Known rows, with every way that one mark hangs from another
tavub{fugu}: -.20, .24, .20, -.08, -.10, -.23, .22, -.04, -.53, .21, .09, .17, .35, -.08, -.35, -.07, .13, .14, .13, -.08, -.13, -.02, -.08, .24, .15
pozek{mukib{fugu{seda{dogi ruli}}} notu}: .31, -.48, .22, -.08, -.12, .23, -.22, .17, .56, -.46, .33, -.09, -.40, -.03, .04, -.11, -.23, .07, -.20, -.08, .01, .16, .45, -.26, -.25
dogi{rikon seda}: -.56, .15, .23, -.03, -.28, .19, -.06, .10, -.41, .11, -.58, .36, .22, .29, -.34, .26, .17, .10, .25, -.12, -.10, -.46, -.12, -.40, .25
notu{pozek{mukib}}: .31, .07, .12, .37, -.07, -.09, -.07, -.15, .02, .13, -.08, -.05, .15, -.21, -.53, -.45, -.08, -.03, -.20, .27, .24, -.25, .09, .31, .46
pozek{mukib notu}: .40, -.17, .02, .35, -.14, -.09, -.01, -.03, .03, .05, -.17, .08, .28, -.10, -.75, -.49, .01, .05, -.17, .18, .05, -.11, .18, .14, .15
rikon{dogi}: -.33, .34, .03, .08, -.11, .11, .22, .06, -.56, .23, -.65, .10, .09, .20, -.35, .03, .06, -.02, .10, -.16, -.06, -.33, -.14, -.13, .05
mukib{fugu{seda} pozek{notu}}: .23, -.47, -.04, .42, .30, -.06, -.12, -.29, .42, .11, .00, .15, .14, -.19, -.20, -.52, -.16, -.21, -.11, .04, .04, .12, .17, -.08, -.20
tavub{fugu{mukib seda{dogi}}}: -.09, .22, -.27, -.41, -.03, -.36, .25, .20, -.35, -.19, .44, -.23, -.22, .14, .49, .13, .37, .10, .32, -.14, -.11, .04, .08, .58, .11
dogi{rikon}: -.12, .09, .05, .12, -.28, .05, .30, .07, -.47, .12, -.47, .31, .06, .16, -.50, .10, .19, .12, .01, -.22, -.03, -.32, -.30, -.29, .28
seda{dogi{rikon} ruli}: -.09, .04, .11, -.11, -.44, .30, .28, .49, -.16, -.34, -.42, .04, -.14, .44, -.23, .66, .12, .26, .10, -.37, -.18, -.38, -.24, -.46, .05
fugu{mukib{pozek} seda{dogi ruli}}: .25, -.03, -.49, -.28, .04, -.02, .05, .34, .29, -.32, -.08, -.48, -.09, .26, .42, .44, .38, -.01, .29, -.28, -.18, -.07, .09, .35, -.12
notu{pozek{mukib{fugu{seda tavub}}}}: .13, .08, .25, .25, .25, -.04, -.26, -.43, .12, .18, .50, .03, -.34, -.46, .26, -.53, -.43, -.14, -.42, .48, .43, .33, .05, .02, .26
mukib{fugu{seda tavub} pozek{notu}}: .17, -.22, -.05, .51, .42, -.06, -.14, -.36, .27, .24, .10, .13, .17, -.28, .09, -.37, -.37, -.18, -.17, .35, .16, .40, -.11, -.14, -.22
ruli{seda{dogi}}: -.39, .18, .23, -.26, -.23, .02, .29, .01, -.09, -.12, -.34, .16, .30, .49, -.17, .42, .08, .15, .06, .20, -.32, -.42, -.20, -.05, -.33
fugu{mukib}: -.04, .25, -.41, -.21, -.10, -.27, .18, .03, -.30, .39, -.18, -.07, .23, -.02, -.31, -.05, .33, -.11, .00, -.20, .01, -.23, -.19, .30, .15
mukib{fugu{seda{dogi} tavub} pozek{notu}}: .15, -.25, -.03, .49, .32, -.04, -.04, -.20, .40, -.03, .16, .11, -.07, .01, .26, -.17, -.43, -.14, -.17, .41, .14, .23, -.18, -.12, -.29
dogi{seda}: -.60, .29, .27, -.20, -.15, .02, -.08, -.04, -.26, .28, -.39, .30, .46, .19, -.33, .16, .09, -.06, .18, -.01, -.13, -.39, -.08, -.16, -.08
dogi{rikon seda{ruli}}: -.53, .14, .26, -.26, -.34, .42, -.15, .38, -.26, -.11, -.60, .13, .26, .30, -.28, .62, .15, .21, .35, -.33, -.23, -.39, .00, -.56, .06
notu{pozek{mukib{fugu{seda{ruli} tavub}}}}: .16, .04, .29, .02, .18, .21, -.38, -.16, .28, -.03, .51, -.17, -.29, -.47, .37, -.16, -.45, -.02, -.32, .25, .33, .41, .18, -.16, .12
mukib{pozek}: .10, .02, -.04, .28, .02, -.13, .14, -.19, -.03, .30, -.45, .15, .43, .01, -.49, -.14, .16, -.09, .00, .01, -.10, -.24, -.22, .20, .08
ruli{seda{dogi{rikon}}}: -.34, .05, .22, -.11, -.36, .19, .34, .14, -.25, -.29, -.52, .24, .04, .59, -.17, .50, .14, .30, .16, .09, -.30, -.53, -.27, -.27, -.02

Rows
.02, -.23, .32, -.39, -.09, .21, -.23, -.11, .19, -.08, .33, .04, -.37, -.25, .09, -.17, -.01, .04, -.22, -.27, .01, .27, .36, -.25, -.11
pozek{mukib{fugu{seda{ruli}}}}
.16, .03, -.39, -.11, .13, -.36, .13, .08, -.07, -.20, .28, -.30, -.07, .09, .48, .00, .40, .02, .40, -.02, -.14, .04, .11, .81, .22
tavub{fugu{mukib{pozek} seda{dogi}}}
-.28, .01, .23, -.21, -.12, .36, .11, .21, -.12, -.30, .13, .13, -.61, .17, .57, .59, -.24, .18, -.10, -.15, .03, .20, -.29, -.77, -.13
mukib{fugu{seda{dogi{rikon} ruli} tavub}}
.17, .07, -.42, -.09, .24, -.38, .05, -.08, -.24, .06, .26, -.27, .15, -.17, .30, -.22, .45, -.02, .40, -.08, -.10, .21, .19, .81, .27
tavub{fugu{mukib{pozek} seda}}
-.09, .01, .29, -.08, -.02, .02, -.04, -.29, .03, .00, .49, .20, -.62, -.08, .44, -.18, -.25, -.04, -.38, .32, .20, .28, -.12, -.16, -.01
pozek{mukib{fugu{seda{dogi} tavub}}}
-.19, .21, .19, -.43, -.03, .02, .15, .23, -.38, -.27, .30, -.09, .14, -.05, .21, .37, .23, .27, .33, -.37, -.26, .29, .24, .04, -.19
tavub{fugu{seda{ruli}}}
.26, -.42, .17, .33, -.07, -.03, -.23, -.26, .29, .25, .10, .25, .05, -.32, -.68, -.74, -.26, -.12, -.42, .13, .17, -.02, .22, -.08, .13
pozek{mukib{fugu} notu}
-.07, .22, -.24, -.66, -.09, -.13, .15, .50, -.22, -.39, .44, -.44, -.17, .12, .59, .52, .36, .21, .40, -.36, -.21, .15, .21, .41, -.04
tavub{fugu{mukib seda{dogi ruli}}}
.25, -.45, .00, .58, .17, -.07, -.14, -.28, .44, .35, -.20, .22, .41, -.22, -.66, -.56, -.28, -.24, -.22, .11, .07, -.09, .00, -.04, -.04
mukib{fugu pozek{notu}}
.21, -.23, -.04, .28, .36, .17, -.25, -.07, .42, .01, .11, -.06, .21, -.28, .18, .01, -.38, -.10, -.08, .13, .06, .49, .03, -.27, -.41
mukib{fugu{seda{ruli} tavub} pozek{notu}}
.19, -.20, .27, .16, .12, -.03, -.25, -.37, .30, .08, .36, .06, -.36, -.38, -.02, -.67, -.24, -.16, -.36, .19, .33, .09, .32, .04, .30
notu{pozek{mukib{fugu{seda}}}}
-.09, .43, -.39, -.52, -.01, -.01, .18, .38, -.18, -.22, .16, -.40, -.20, .21, .69, .73, .17, .09, .15, -.10, -.03, .20, -.23, .05, -.26
fugu{mukib seda{dogi ruli} tavub}
-.06, .07, .29, .06, -.04, -.02, -.16, -.45, -.08, .51, .25, .32, -.13, -.37, -.15, -.41, -.30, -.11, -.48, .31, .23, .21, -.22, -.11, .21
pozek{mukib{fugu{tavub}}}
.24, -.51, .00, .41, .19, -.04, -.04, -.13, .57, -.14, .01, .10, -.09, .08, -.01, -.32, -.24, -.18, -.11, .12, .03, -.02, .09, -.07, -.24
mukib{fugu{seda{dogi}} pozek{notu}}
-.15, .14, .09, -.40, -.20, .14, .27, .36, -.05, -.42, -.05, -.08, -.15, .37, .24, .63, .16, .16, .14, -.33, -.22, -.06, -.02, -.24, -.41
fugu{seda{dogi ruli}}
-.73, .40, .25, -.32, -.17, .49, -.25, .38, -.34, -.01, -.78, -.05, .28, .35, -.12, .58, .01, .04, .44, -.28, -.24, -.38, .16, -.39, -.15
rikon{dogi{seda{ruli}}}
.00, .21, -.40, -.58, -.01, -.04, .09, .28, -.18, -.06, .03, -.37, .03, .02, .25, .37, .43, .02, .22, -.47, -.12, .09, .13, .10, -.19
fugu{mukib seda{ruli}}
.18, .10, -.40, .04, .11, -.39, .01, -.08, -.22, .31, .05, -.23, .42, -.23, -.17, -.25, .36, -.04, .28, -.02, -.08, -.04, .02, .83, .43
tavub{fugu{mukib{pozek}}}
.18, -.18, -.02, .63, .30, -.06, -.14, -.34, .28, .47, -.07, .21, .42, -.32, -.39, -.41, -.47, -.22, -.28, .41, .18, .16, -.28, -.09, -.09
mukib{fugu{tavub} pozek{notu}}
.47, -.20, -.69, .29, .29, -.29, .00, .00, .19, .01, -.16, -.30, .30, -.05, -.08, -.31, .29, -.15, .21, .02, .01, .03, .17, .50, .00
fugu{mukib{pozek{notu}} seda}
.18, .22, -.52, -.22, .17, -.02, .03, .26, .13, -.22, .03, -.49, -.07, .15, .69, .58, .18, .01, .23, .01, -.08, .18, -.18, .29, -.18
fugu{mukib{pozek} seda{dogi ruli} tavub}
.24, -.24, .32, -.07, -.04, .23, -.27, .07, .58, -.39, .42, -.19, -.56, -.10, .25, -.08, -.30, -.01, -.27, .03, .20, .01, .38, -.09, .08
notu{pozek{mukib{fugu{seda{dogi ruli}}}}}
-.04, -.15, .26, .08, -.16, .16, -.02, -.14, -.11, -.16, .29, .30, -.87, .02, .45, -.12, -.19, .12, -.30, .21, .21, .19, -.18, -.40, .32
pozek{mukib{fugu{seda{dogi{rikon}} tavub}}}
-.35, .16, .23, -.16, .06, -.02, .16, -.21, -.10, .10, .32, .27, -.42, .06, .49, .14, -.30, -.10, -.26, .16, .13, .20, -.37, -.37, -.29
mukib{fugu{seda{dogi} tavub}}
.47, -.16, -.65, .41, .16, -.30, -.02, .03, .22, .26, -.36, -.24, .57, -.08, -.53, -.35, .18, -.18, .08, .08, .02, -.19, .00, .54, .15
fugu{mukib{pozek{notu}}}
